Every row comes from one small tree of marks. Brackets hold a mark, then the marks that hang from it, in the order of their numbers. Every link used is in the known rows. Which tree was each row made from?
Known rows
{K694 {K210 {K378 {K753 K883}}}}: [ 0.94  0.79 -2.12  2.13 -2.67  2.08  1.66  1.94  0.86  0.28  0.89  0.55
  0.12 -1.23 -0.42 -1.51  1.04 -2.50  0.01]
{K694 {K210 K378}}: [ 1.34  0.73 -2.18  1.66 -2.07  1.43  0.90  1.55  1.33  0.66  0.64  0.66
  0.56 -1.36 -1.11 -1.09  0.90 -2.19  0.00]
{K210 {K378 {K753 K486 K883}} K694}: [ 0.44 -1.26 -0.10  2.23 -2.07  0.92  2.75 -1.03  1.29  1.20 -1.22  2.72
  0.22 -2.65 -0.13 -2.93  0.78 -0.34 -0.44]
{K210 K378}: [ 1.05 -0.81 -1.54  1.45 -0.80 -0.04  1.71  0.26  1.58  0.52 -0.58  0.80
 -0.24 -2.26 -0.72 -0.56 -0.20 -1.46 -0.01]
{K378 {K210 K694} {K753 K486 {K883 K882}}}: [-0.13 -1.72  1.57  1.70 -1.74  2.01  2.66 -0.99 -1.25  0.47  0.84  0.97
  2.15  0.31  2.14 -1.54  2.24  1.12 -1.25]
{K214 K210 K378 K486}: [-0.66 -2.59  0.01  0.91 -0.23  0.05  0.97  0.54  0.58  2.26  1.72 -0.29
  2.14 -2.11  0.93 -4.25  0.58 -0.21 -0.64]
{K753 {K210 K378 K694} {K486 K214} {K883 K882}}: [-0.72 -3.18  0.49  1.17 -1.89  0.44  2.10 -0.29 -0.29 -0.08 -0.32  2.50
 -1.25  0.82 -2.14 -4.04 -0.27  1.64 -0.60]
{K753 K210 {K486 K214}}: [-0.06 -1.31  0.60  0.25 -0.33  0.95  1.49 -0.42  0.45 -0.93  1.23  0.12
  0.83  0.65 -1.06 -1.18  0.20  1.05 -0.22]
{K214 {K210 K694} {K378 K753} K486}: [-0.82 -2.67  0.44  1.60 -0.71  0.36  1.87 -0.46  0.89  2.92  1.41  0.61
  2.76 -2.95  1.67 -5.87  1.86 -0.21 -0.88]
{K883 {K753 {K210 K378 K694} {K486 K214}} K882}: [ 1.95 -3.34 -0.24  0.66 -0.12 -2.08  3.10  0.31 -0.92  0.05  0.34  1.60
  0.06  0.54 -2.81 -3.54  0.41 -0.48  0.09]
{K214 {K378 K210 {K753 K486 K883}}}: [-0.97 -1.48  0.83  0.98 -1.60  2.53  1.91  1.46 -0.30  0.23  1.18 -0.88
  0.95 -0.98  1.98 -0.30  1.02 -1.87 -0.93]
{K378 {K753 {K210 K694} {K486 K214} {K883 K882}}}: [-0.63 -1.94  0.71  1.28 -1.20  0.78  2.89  0.20 -1.27 -0.61  1.16  0.77
  0.20  0.45  0.41 -2.79  0.76  0.67 -0.72]
{K883 K753}: [ 1.98 -1.06 -1.10  0.70 -0.16 -0.91  2.10  1.87 -1.16 -0.05  0.34  0.58
  0.52 -0.28 -1.31  0.24  0.47 -1.95  0.14]
{K210 K378 K694}: [ 0.93 -1.40 -1.03  1.74 -1.23 -0.25  1.45 -1.02  2.02  1.96 -1.74  2.82
  0.37 -2.96 -1.11 -1.99  0.94 -0.61 -0.53]
{K883 {K753 {K486 {K214 K210 K378}}} K882}: [ 1.84 -3.56  0.39  0.04  0.63 -1.88  2.46  2.05 -2.03 -0.04  1.52  0.06
  1.13  0.40 -2.10 -2.25 -0.62 -0.50  0.02]
{K753 K210 K883}: [-1.16 -0.74 -1.13  0.61 -1.72  0.57  1.20  1.00 -1.43 -0.83  0.51  0.88
 -1.68  1.49 -0.26 -0.67  0.82 -0.56 -0.59]
{K753 K210 K486}: [ 0.12 -0.43  0.53 -0.03 -0.50  0.27  1.62 -1.29 -0.12 -0.83  1.25  0.33
  0.86  0.63 -0.02 -1.02  0.88  0.59 -0.27]
{K214 {K378 {K210 K694} K753}}: [-0.61 -1.56  0.25  1.08 -1.17  1.65  1.61  0.73  0.59  1.32  0.59 -0.28
  1.61 -1.97  1.85 -0.71  2.22 -2.39 -1.11]
{K214 {K378 {K753 K210}} K486}: [-0.90 -1.94  0.07  1.89 -0.43  0.55  2.42  1.36  0.48  1.35  1.42 -0.69
  0.99 -2.39  1.86 -3.14  0.78 -1.49 -0.90]
{K210 {K378 K753} K694}: [ 0.86 -1.08 -0.97  2.19 -1.44  0.20  2.57 -1.14  1.99  1.62 -1.23  2.28
  0.55 -3.30 -0.05 -2.63  1.44 -1.23 -0.41]

Write each row's tree
[-1.53 -3.52  1.28  0.42 -1.45  0.48  1.43  0.82 -1.46  0.00  0.44  1.74
 -0.75  1.23 -1.52 -3.33 -0.15  1.37 -1.11]  {K753 {K210 K694} {K486 {K214 K378}} {K883 K882}}
[ 1.41 -1.13 -1.24  0.57 -0.65 -1.14  2.16  0.42 -0.78  0.17  0.04  1.52
  0.12  0.31 -1.57 -1.41  1.95 -1.86  0.04]  {K883 {K753 {K210 K694}}}
[-0.22 -2.97  1.36  0.79 -0.62  0.60  1.44  2.26 -2.18 -0.59  0.84  0.70
  0.05  0.83 -1.25 -0.73 -2.12  2.27 -0.87]  {K753 {K486 K214} {K883 K882}}
[-0.81 -3.65  1.81  0.80 -1.10  1.24  1.19  2.08 -1.71  0.25  0.53  0.93
  0.38  0.42 -0.94 -1.30 -1.25  1.65 -1.22]  {K753 {K486 {K214 {K378 {K210 K694}}}} {K883 K882}}
[-1.22 -2.06  0.96  0.82 -1.94  1.66  1.31 -0.04 -0.65 -0.33  0.06  2.23
 -0.39  1.26 -1.51 -2.35  0.25  1.96 -0.75]  {K753 {K210 K694} {K486 K214} K883}
[ 2.28 -3.20  0.37  0.40  0.78 -1.98  2.63  2.07 -2.24 -0.30  1.15  0.36
  1.01  0.54 -2.16 -1.24 -0.87  0.02 -0.08]  {K883 {K753 {K486 K214}} K882}
[ 0.12 -0.90 -1.50  1.00 -1.30 -0.37  1.55 -1.61  1.57  0.77 -0.68  1.99
 -0.45 -0.99 -0.85 -2.51  2.02 -1.05 -0.35]  {K753 {K210 K378 K694}}
[ 2.07 -2.72 -0.30  0.46 -0.21 -2.57  3.16 -0.35 -1.33  0.09  0.35  1.72
  0.11  0.52 -2.06 -3.45  0.91 -0.76  0.06]  {K883 {K753 {K210 K378 K694} K486} K882}
[ 0.35 -1.25 -0.93  2.37 -2.06  0.64  2.56 -0.52  1.33  1.42 -1.42  2.65
 -0.25 -2.76 -0.16 -2.69  1.10 -1.06 -0.48]  {K210 {K378 {K753 K883}} K694}
[ 0.42 -2.12 -1.16  0.95 -0.38  0.78  0.97  0.85  1.58  0.41  0.64  0.11
  0.90 -1.10 -1.75 -1.80 -0.28  0.11  0.10]  {K486 {K214 {K210 K378}}}
[-1.07 -2.56 -0.29  1.22 -0.87  1.51  1.37  2.65  0.50  0.40  0.46 -0.02
 -0.08 -1.27 -0.77 -1.23  0.02 -1.30 -0.77]  {K486 {K214 {K378 {K753 {K210 K694} K883}}}}
[-0.51 -1.32  0.72  1.07 -1.32  0.32  2.98 -0.41 -1.63 -0.53  1.17  0.94
  0.22  0.43  1.11 -2.69  1.21  0.35 -0.76]  {K378 {K753 {K210 K694} K486 {K883 K882}}}
[ 0.91  0.39 -1.50  2.18 -2.62  2.59  1.75  2.01  1.10  0.10  1.03  0.49
  0.43 -1.11 -0.92 -1.81  0.46 -1.72  0.09]  {K694 {K210 {K378 {K753 {K486 K214} K883}}}}
[ 0.13 -2.01  1.29  0.48 -0.07  1.25  1.14  1.41  0.34  0.04  0.88 -0.16
  1.50 -1.24 -0.84 -0.11 -1.24  0.59 -0.51]  {K753 {K486 {K214 K378}}}
[ 1.35  0.94 -1.57  1.90 -2.23  1.97  1.82  1.13  1.33  0.29  1.17  0.39
  1.02 -1.53 -0.36 -1.64  1.03 -2.11  0.11]  {K694 {K210 {K378 {K753 K486}}}}
[ 1.78 -3.77  0.56  0.15  0.47 -1.98  2.38  1.55 -1.90  0.45  1.10  0.78
  1.32  0.15 -2.19 -2.73 -0.22 -0.21 -0.17]  {K883 {K753 {K486 {K214 {K210 K694} K378}}} K882}
[-0.60 -2.98 -0.25  0.45 -0.37  0.82  0.29  1.48  1.09  1.37  0.61  0.33
  1.37 -1.55 -1.39 -2.23  0.27 -0.36 -0.58]  {K486 {K214 {K210 K694} K378}}
[ 1.27  0.52 -1.53  2.06 -2.15  2.30  1.74  1.55  1.60  0.25  1.16  0.25
  1.00 -1.52 -0.88 -1.73  0.73 -1.86  0.16]  {K694 {K210 {K378 {K753 {K486 K214}}}}}
[ 0.34 -0.93  0.22  0.75 -1.34  0.25  2.00 -2.67  1.49  0.36 -0.30  2.17
  0.46 -0.77 -0.86 -2.95  1.37  0.43 -0.23]  {K753 {K210 K378 K694} K486}
[-0.75 -2.28 -1.24  1.17 -1.96 -0.84  1.79 -0.15 -0.77  0.40 -0.71  2.54
 -2.17  0.60 -1.15 -3.38  1.05 -0.35 -0.76]  {K753 {K210 K378 K694} {K883 K882}}
